Each row was made from one walk, in order. Every step used is in the known rows, and no mark comes twice. Write each row's walk.
In the rows, 128 means zero.
Known rows:
p/n: [138 105 101 127 136 119 138 120 140 126 146  88 164 154 102 128 140 102
 146  91 116  94 152]
p/m: [145 100 100  99 139 111 121 128 151 112 156  82 153 153 105 147 145 110
 152  99 100 122 148]
m/t/n/p: [160 126 130 155 141 125 109 128 152 191 161 107 124 138 147 133 120 137
 130  93 115  92  76]
t/n/p: [171 121 123 163 101 160 125 131 129 158 175  93 127 146 153 124 109 121
 117  76 106  87  87]
a/y/m: [158  99  64 115  72 107 108 129 131 134 134  59 166 130 106 128 124  72
 110  92  94 122 120]
m/t/n/y/a/l: [105 107  94 202 106  83 123 120 143 184 110 142 136 132 164 135 148 143
 116  69 111 107 135]
y/n/p/m/t: [168 127  90 112 145 104 106 136 168 158 152  82 141 157 108 156 139 160
 166 113 112  94 102]
a/y/n: [116 129  69 104  69 127 139 122 117 160 134  78 177 134 105 117 134 113
 118  95 116  95 120]
t/m/p/n/y: [172  98  77 175 160  76  92 146 156 146 164  70 152 158  92 138 126 114
 124  83 110  95 125]
m/p/n/y: [158 102  74 138 158  81 123 135 137 162 143  97 126 151 111 127 142 130
 156  82 120  85 149]
n/p/m: [191 112  98 115 123 122 123 134 142 130 167  80 114 158 129 146 130 119
 165  97  95 110 116]
m/t/n/y/a: [107 105 122 181 144  99 137 130 166 187 125 140 136 135 147 120 132 137
 149  71 128 132 124]
n/y/a/l: [142 114  77 178  68 118 158 125 113 137 106 143 106 134 163 132 145 141
 134  75 104 128 161]
p/m/t: [137 107 110  99 176  76 101 123 176 147 146  96 155 144 105 155 156 126
 152 110 108 126 133]
n/y/m: [172  84  69 148 100 143 121 138 131 111 117  98 141 134 132 130 133  94
 128  80 109 148 127]
l/a: [159 126 124 122 134 144 141 130 148 109 167 141 119 138 106 124 147 111
 190  92 117 101 191]
m/p/n/y/a: [162 112  88 155 146  75 145 147 158 172 141 114 111 157 107 124 127 152
 189  76 122  98 168]
l/a/y/m: [167 106  72 117  88 105 109 132 143 116 161  96 155 134  88 127 142  62
 170  88  98 106 176]
l/a/y: [137 129  94 102 107 100 137 118 129 144 156 123 138 131 107 116 151  89
 174  92 109  94 178]
n/p/m/t: [177 118 111 115 164  89 103 128 161 167 148  94 115 151 127 158 146 141
 165 114 102 115 101]
a/y/m/t/n: [114  91  79 139 109  73  75 126 159 183 135  62 201 128 104 132 127  81
  94  84 101 107  91]

Write each row's walk:
[141  70  66 152 161  76 104 129 165 140 102 100 169 145 104 139 155  95
 146  89 119 125 130] -> p/n/y/m/t
[183 117  97 158 156  74  81 145 171 147 198  46 167 160  66 147 112 114
 127  96 107  77 130] -> t/m/p/n
[147  64  79 174 100 145 111 142 145 120 134  87 169 142 140 125 120  71
 107  57 110 126 109] -> t/n/y/m
[110  90 118 121 174  77  91 124 184 154 158  76 176 151 109 149 143 108
 131  89 106 107 119] -> p/m/t/n
[148 133  99 162  68 123 150 122 128 135 130 123 111 138 137 141 130 149
 140  87  99 110 170] -> y/a/l
[152 114  79 120 129  68  87 126 165 157 148 111 159 127  85 138 156  85
 176 103 105 106 164] -> l/a/y/m/t
[158  68  58 153 119 112 121 135 145 106 118  82 168 152 111 129 142  69
 144  72 113 121 141] -> p/n/y/m
[130  87  80 139 134 101 150 119 126 131 120 108 149 148 129 117 152 101
 140  80 123 110 147] -> p/n/y
[126  99  67 188  89  84 157 120 124 134 105 126 129 150 143 131 155 126
 151  70 108  98 179] -> p/n/y/a/l
[170 122  98 117 158  90 109 134 151 159 174  83 136 154  84 135 127 133
 155  91 115  70 152] -> m/p/n
[186 100 107 169 126 134  80 142 167 166 162  82 146 143 130 147 108 112
 121  85 103  98  71] -> y/m/t/n/p
[176  82  80 170 117 118  82 157 154 149 160  73 143 143 122 132 110 107
 111  57 107 101 111] -> t/n/y/m/p
[170  98 103 142 120 133 107 138 150 137 184  70 142 166 133 142 122 113
 133  75  94  91  96] -> t/n/p/m
[180 107  59 118 132  41  80 144 165 141 186  71 157 156  48 135 142  80
 191  82 100  51 197] -> l/a/y/m/p/n
[195  97  78 133 142  92  84 151 167 135 171  50 148 159  66 147 116 108
 155  85 106  80 145] -> y/m/p/n
[118 114 135 143 153 113 105 118 161 176 148 101 166 132 126 131 130 126
 115  89 121 102 108] -> m/t/n
[159 117  66 182 108  50 133 135 133 164 128 115 107 154 122 139 144 160
 159  73 106  73 184] -> m/p/n/y/a/l
